In the rows, 128 means zero.
Known rows, with every step that occurs:
rubip > betof > punu > lutate > lanaz: [130  89 101 140 134 127 124 108 179 118 126 107 129 142 129 150  84 133
 176 174 150 100 100 130  76 123  89 174 150 145 148 159  97 153 158  99
 116 138 124 121 100 112]
betof > lutate > lanaz: [ 85 127 124 124 113 119 124 105 133 128 144 121 141 121 127 142 111 124
 139 171 125 132 103 153 162 127 120 179 162 139 173  90 130 133 119 136
 140 160 108 132  95 118]
betof > punu > lanaz > lutate > rubip > sazar: [172 103  78 137 124 151 117  98 174  90 125 109 141 167 119 161 131 107
 150 166 148 109 144 148 102 126 102 192 128 111 153 147 112 104 139  90
 151 173 127 150  92 119]
betof > lutate > lanaz > punu: [ 85 102 130 135  99 116 129  91 128 133 138 132 132 112 121 151 112 108
 154 164 128 142 111 160 157 120 118 177 159 115 195 106 109 128 122 117
 148 178 102 136  85 128]
rubip > betof > lutate > lanaz > mude: [ 89  87 140 107  86 102 153 106 146 126 159 115 140 127 141 148 100 127
 147 177 145 121  94 142 128 127  93 185 177 151 171 112  98 155 114 102
 123 131 147 100 103 116]
sazar > punu > lanaz: [117 129 119 141  95 154 163  92 154 120 145 151 150 176 117 135 107 160
 147 131 151 128 131 132 120  99 105 180 128 101 127 141  94 116  99 114
 106 159 144 140  94 124]
mude > lanaz > punu > lutate > rubip: [122  85 161 185 117 115 129 128 131 121 160 152 119 104 119 139 155  91
 170 101 111 152  96 121  98 120 137 137  94  96 148 152 120 118 177 127
 125 146 115 192 119 136]
lanaz > punu > lutate: [129  72 141 150 126 134 128 114 138 126 105 120  95 118 117 138 128 104
 164 121 129 145 130 127 100 115 103 122 107  90 167 172  86 120 158  95
 130 164 113 160 118 148]
punu > lanaz > mude > lutate > betof: [109  71 147  99 116 136 159 120 138 101 155 107 143 159 119 117 128 107
 129 165 141 125 129 146 138 152  95 171 165 108 149 115  89  99 113  90
 129 165 171 179 120 125]
rubip > lanaz: [150 106 135 104 140 142 120 120 149 134 112 129 108 129  80 143 114 113
 150 158 140 138 143 126 145 103 115 144 120 154 127 127 136 115 103 133
 129 100 145 105 113 102]
punu > betof > rubip > lutate > lanaz: [105 111 168 112  90 184 110 133 181 123 213 109 154 116 117 133  66 140
 176 182 163 106 124  96 114 105 146 166 130 184 170 127  91 125 129 127
 130 132 161 173  93  92]
lanaz > punu > betof > lutate: [115  78 174 133  87 144 124  88 137 126 160 155 132 100 122 156 107  84
 149 129 155 145 133 135 121 119 141 152 146 114 185 134  91 110 124 117
 137 149 133 156  90 118]
betof > rubip > lanaz: [129 105 142  81 125 150 132 133 160 120 169 111 144 139 100 137 103 124
 165 178 145 116 143  93 138  90 130 160 107 154 132 125 141 121 103 144
 127  97 168 114 119  99]
betof > rubip > sazar > punu > lanaz: [123 114 105 112  76 152 160 109 159 101 199 119 166 185 144 148 128 148
 165 163 146 117 140 102 120  91 128 183 121 111 148 145 130 109 107 137
 106 153 180 123 111 111]
mude > betof > punu > lanaz > lutate: [146 112  71 139 155 114 119 113 155 106  67 106 118 162 128 138 107 121
 129 142 149 100 112 153 115 146  88 172 153 113 130 167  93 141 115  82
 119 151 114 110 110 139]
sazar > lutate > rubip > lanaz: [140 133 140 127  82 148 109  97 137 140 163 155 136 147 121 161  97 115
 141 151 157 128 142 112 150  97 129 166  85 124 137 104 127 115  87 128
 138 118 155  97 107 116]
betof > rubip > sazar > lutate: [128 134  93 114  80 134 121 112 144 114 199 115 156 169 160 148 125 118
 143 164 155 124 137  98 134 100 139 154 110 120 147 124 157 121 107 137
 121 139 181  99 122 119]
sazar > punu > lutate: [135 116 131 156 115 138 148 111 163 111 146 126 129 158 125 132 110 157
 146 121 142 146 115 106  92 101 104 156 110 105 118 160 109 118 136 136
 103 126 134 153 112 134]
punu > lutate > rubip: [134  94 166 129 122 152 129 143 146 109 137 106 117 122 134 141 126 143
 160 133 106 114 121 103  98 126 118 146  87 119 143 143 104 113 165 132
 121 137 119 169 139 130]
lutate > betof > punu: [156 109 135 151 118 153  98 124 162 104 195 131 169 127 111 138 110 106
 154 157 153 122 127 112 111 138 127 151 147 140 124 128 127 106 131 137
 135 123 137 147 107 111]
lanaz > lutate > rubip: [157  95 153 129 107 146 125 136 152 100 127 109 122 124 135 133 133 135
 131 129 127 122 141 104 100 123 120 140  70 114 153 150  99 107 165 117
 138 127 120 164 137 146]
rubip > betof: [121 101 141 115 109 128 144 119 148 131 135 134 126 127 143 142 105 141
 146 142 143 108 112 117 102 119 108 141 140 141 137 148 105 148 127 117
  96 108 143  98 129 118]
lanaz > mude > lutate: [126  77 137 103 131  77 164 127 111 104 145  99 130 138 139 114 147  92
  93 138 138 146 120 144 130 158 114 147 175 111 137 113 122 115 123 113
 151 110 162 156 141 141]
punu > betof > rubip > sazar > lutate: [128 117 137 115  68 168 112 110 160 112 220 129 166 153 153 148  96 113
 150 154 172 119 143  90 109 110 161 151 113 145 155 129 129 112 121 140
 117 137 199 132 108  98]
lutate > betof > rubip > sazar > punu: [137  93 153 131  59 168 131 130 165  94 252 127 182 151 138 140 123 138
 173 162 149 126 136  68 113 107 141 157 116 129 144 142 130  90 121 163
  98 125 184 138 121 108]
mude > lanaz: [121 138 130 169 137 103 123 134 129 127 164 152 137 118 122 120 152 102
 130 108 120 150  90 131 124 130 146 127 124 130 107 122 165 134 151 145
 118 119 129 160 125 123]
betof > lutate > rubip > sazar > punu: [131 113 148 121  64 127 147  94 132 101 196 144 153 133 151 180 143 123
 138 151 126 138 120 129 146 112 141 203 147 115 162 101 145  98  99 169
 123 122 133 122 106 113]
punu > lanaz: [108 126 118 113 128 160 139 115 143 126 110 129 130 156 114 130 118 138
 145 150 129 110 135 147 138 123 102 157 130 118 140 128  99 122 114  95
 116 182 135 144 109 120]
mude > lanaz > lutate > rubip: [145 113 147 172 121 117 119 139 147 104 162 136 130 114 128 124 156 109
 132 108 118 145 101 110 101 127 140 136  78 119 129 140 140 116 180 137
 126 119 123 189 131 138]
punu > lutate > betof: [136  88 166 139 129 166 105 147 169 103 158  99 123 124 119 124 117 132
 164 148 123 133 117  93 100 132 105 123 104 132 135 151 108 105 164 133
 102 137 136 177 133 127]
betof > punu > lanaz: [141 131  78 134 148 143 120  98 158 113 122 126 151 161 106 145 109 109
 146 162 151 105 131 161 120 129 104 184 162 122 125 127 118 127 115  92
 148 166 122 138  89 113]
betof > punu: [156 134  85 144 150 116 110 107 147 116 137 127 148 139 118 144 118 101
 133 145 150 121 127 146 111 133 123 162 159 131 118 129 141 130 126 120
 156 124 118 126 102 119]

Rows:
[140 101 138 136  53 158 163 108 134 106 179 149 154 161 145 170 146 150
 165 135 126 117 145 119 117 109 137 189 109 102 160 136 108  93 117 138
 115 159 151 130 115 113]	lutate > rubip > sazar > punu > lanaz
[148 140  75 146  84 121 107  94 129 126 149 133 125 167 156 157 143 105
 119 141 153 150 135 132 141 116 128 136 124 111 145 126 158 115 108 123
 121 152 162  84 115 126]	rubip > sazar > lutate
[127  80 163 118 139 135 129 118 138 100 169 129 137 121 137 120 121 109
 121 155 128 127 116 113 131 151 139 141 154 109 144 121 132  85 145 173
 102 112 137 182 139 123]	mude > lutate > betof
[154  78 160 122  95 146 136 130 165 102 130 113 120 122 144 143 117 144
 144 137 136 108 131  96  83 118 108 148  77 123 159 161  84 119 164 111
 117 115 129 145 138 139]	lanaz > lutate > rubip > betof
[128 109 115 151  55 141 142  85 154 109 192 141 153 156 143 165 123 130
 151 149 155 152 126 129 118 110 142 185 154 131 172 131 128 102 119 151
 112 158 162 127  85  99]	rubip > sazar > punu > betof > lutate > lanaz
[141  89 106 115 133 118 149 101 142  94 150 115 160 161 118 146 123  91
 134 165 150 106 130 164 117 149 106 210 176 109 140 113 106 110 115  91
 167 153 144 163  99 117]	betof > punu > lanaz > mude > lutate > rubip
[111  96 148 151  94 163 105 115 166 145 150 118 103  95  93 143  82 127
 179 177 157 134 119 140 133 103 112 156 146 162 197 140  67 127 128  89
 149 164 108 166  75 113]	rubip > lutate > lanaz > punu > betof
[159 117  91 147 168 126 102 115 167 105 123 101 128 143 116 143 114 105
 146 151 142 123 115 134  92 130 103 160 144 127 117 145 133 128 153 114
 144 131 112 151 105 122]	betof > punu > lutate
[152 120 137 137 120 183  86 121 196 114 184 112 131 119  83 148  91 119
 165 202 163 121 114 131 137 113  91 175 167 173 141 125 105 106 100 105
 132 127 119 165  83 104]	rubip > lutate > betof > punu > lanaz
[111 102 125 106 107 130 158 126 131 118 127 107 140 162 112 122 132 121
 134 149 139 125 137 155 135 138  88 162 147 121 139 119  85 126 103  62
 146 177 164 143 113 129]	punu > lanaz > mude
[128  80 134 108  76  68 159 136 103 102 152  99 136 137 159 154 157 101
 116 133 129 137 109 145 146 160 112 177 177 125 153 119 113 129  85 103
 139 118 161  89 137 138]	lanaz > mude > betof > lutate > rubip > sazar
[124  52 170  93 100  87 180 127 115 102 170 109 141 130 153 133 137 106
 117 143 135 122 117 127 113 154 117 170 162 114 151 117 100 117 127 116
 142  99 168 149 147 132]	lanaz > mude > lutate > rubip > betof
[161 112 127 188 137 122  92 130 174  93 184 130 144 121 110 118 143  87
 137 129 143 156  97 112  92 134 127 137 109 130 115 146 151 112 179 134
 124 117 131 193 114 130]	mude > lanaz > lutate > betof > punu
[132 120 158 150  79 156 148 100 159 117 189 160 160 149 126 136  90 146
 141 112 167 138 132 104  93 106 144 161 127 130 128 147  99 112 116 145
 109 118 162 150  99 112]	sazar > punu > betof
[174  88 130 144  75 143 139 117 160  90 149 115 127 147 146 152 149 140
 137 126 135 138 146  99  92 110 120 157  77 103 161 164 108  92 158 128
 124 131 138 150 128 139]	lanaz > lutate > rubip > sazar > punu
[110 101 166 174 104 117 119 103 135 125 191 173 138  97 116 142 135  67
 149 108 141 163  95 138 116 123 156 147 138 120 153 128 134 119 147 136
 126 137 134 183  93 117]	mude > lanaz > punu > betof > lutate
[ 97  99 119  98 111 107 158 120 126 115 110 103 131 160 128 134 126 117
 124 152 138 119 112 167 156 149  80 184 178 117 146 118  84 137  78  66
 127 166 155 116 112 136]	punu > lanaz > mude > betof > lutate
[115 118 175 110 103 155 114 107 151 114 180 139 148 111 130 148  96 106
 128 144 153 131 121 127 128 131 150 162 156 156 153 104 124 113 118 148
 121 120 148 155  99 101]	punu > betof > lutate
[121  94 140 187 135 107 122 123 137 124 145 146 111 109 114 128 153  85
 161 102 120 163  92 131 102 120 126 122 109 100 139 158 129 125 175 120
 120 148 116 186 116 137]	mude > lanaz > punu > lutate
[134  94 137 124 117 185 118 122 180  99 125 107 129 153 109 121 114 135
 149 162 143 120 142 119 117 125  86 146  97 116 153 150  79  99 144  87
 110 180 141 179 111 131]	punu > lanaz > lutate > betof
[136 104 157 153  91 148 157 117 157 107 167 132 140 150 132 144 113 164
 159 119 131 133 120  94  89 101 118 172  94 103 128 153  97 109 139 144
 108 125 133 161 118 132]	sazar > punu > lutate > rubip
[115 109 173 104  98 171 124 133 160 112 207 126 169 128 135 130  86 127
 156 145 157 105 137  87 101 118 162 148 116 156 145 131 109 121 133 143
 120 120 178 159 117  99]	punu > betof > rubip
[112 131 122 142 118 147 106 132 161 144 136 101 104 109  99 134  94 146
 161 186 139 129 105 142 150 107 103 157 150 173 167 121 100 135 120 104
 143 145 100 147  93 117]	rubip > lutate > lanaz
[129  79 147  93 111 147 136 118 154 126 163 124 135 132  94 145 105 108
 180 169 149 125 150  97 133  83 127 157 103 132 156 143 118 117 105 127
 135 115 162 118 109 110]	betof > rubip > lanaz > punu
[160 110  94 135 135 154 118 102 174  96 120 114 146 157 111 149 113 113
 149 161 151 101 140 145 103 125  99 192 124 114 142 141  99 112 139  86
 155 165 117 161  92 122]	betof > punu > lanaz > lutate > rubip
[108 124 121 117 130  92 129 120 118 122 101 122 118 125 149 146 117 121
 113 134 126 121  90 145 158 147 116 162 174 125 138 125 127 144  87 136
 102 114 112  87 127 137]	mude > betof > lutate
[123 100 125  94 132 117 136 140 139 123 119 108 125 143 125 138 100 134
 154 153 138 102 118 103 142 117 121 156 130 142 129 152 117 142  88 134
 100  96 154  78 135 120]	mude > betof > rubip > lanaz
[148  92 135  84 130 152 123 132 179 107 151  93 130 143  99 131 104 123
 158 180 151 124 147  85 123  87 115 154  84 149 141 145 131 115 125 131
 130  98 165 131 121 114]	betof > rubip > lanaz > lutate
[127  72 148  65 126 117 155 130 149 105 181  93 144 146 106 128 114 101
 145 184 149 126 138 102 140 110 121 172 136 143 138 116 136 113 100 134
 143  86 191 133 128 109]	betof > rubip > lanaz > mude > lutate
[ 99 155  89 161  91 127 104  94 130 150 142 136 140 160 137 131  88 130
 135 153 159 131 121 135 148 115 120 149 110 118 153 107 115 142 116 102
 142 180 136 107  95 132]	sazar > lutate > lanaz
[165  69 114 107 148  94 129 131 152 114  99  87 103 148  84 143 116  89
 145 162 153 142 123 138 126 132  78 167 155 153 120 148 111 131  94  88
 146  95 161  94 115 118]	rubip > lanaz > mude > betof > punu > lutate
[131 142 135 153  81 152  90 105 147 131 194 149 152 147 135 134  96 114
 130 146 168 138 127 102 139 118 124 133 107 119 130 112 126 116 103 127
 118 136 160 117 110 129]	sazar > lutate > betof
[149  93 175 105 102 155 135 130 137 125 148 141 131 117 101 160 119 127
 165 149 124 113 147 110 135 106 138 167  95 143 144 118 118 104 112 146
 137 103 140 123 123 103]	lutate > rubip > lanaz
[112  91 187 172  87 125 125 107 131 122 206 180 147  90 123 152 137  72
 159 107 133 152  98 130 114 123 167 160 126 116 162 123 124 110 150 144
 130 135 132 188  98 114]	mude > lanaz > punu > betof > lutate > rubip
[150  86 157 122 105 167 108 144 185  88 182  91 146 131 125 113 115 130
 147 159 148 127 139  72  99 117 114 130  78 129 149 156 106 101 161 126
 117 123 154 173 133 137]	lanaz > lutate > betof > rubip
[ 96 133  86 156  80  89 121 108 115 144 137 117 139 167 146 126  96 120
 123 144 164 134 110 143 149 136 102 157 133 116 151 115  94 156  96  72
 149 173 157  87 105 146]	sazar > lutate > lanaz > mude > betof
[ 93  66 122 139 135 107 148  94 118 125 114 129 116 123 131 125 117 108
 140 153 124 130 116 150 132 140 130 155 155  86 192 132  99 109 159 132
 135 171 108 178 114 135]	mude > lutate > lanaz > punu
[177  93 126 152 127 152  91 126 187  88 154 103 139 133 113 127 117 108
 137 154 156 135 134 104  91 131 103 137 107 129 138 158 111 102 163 113
 137 125 131 170 113 134]	lanaz > lutate > betof > punu
[135 105 188 125  64 164 148  86 168 110 211 167 162 136 109 166  84 133
 154 142 166 141 131 104 118  91 145 207 131 142 144 118 108  97  91 166
 114  97 162 142  81  91]	sazar > punu > betof > lutate > rubip > lanaz
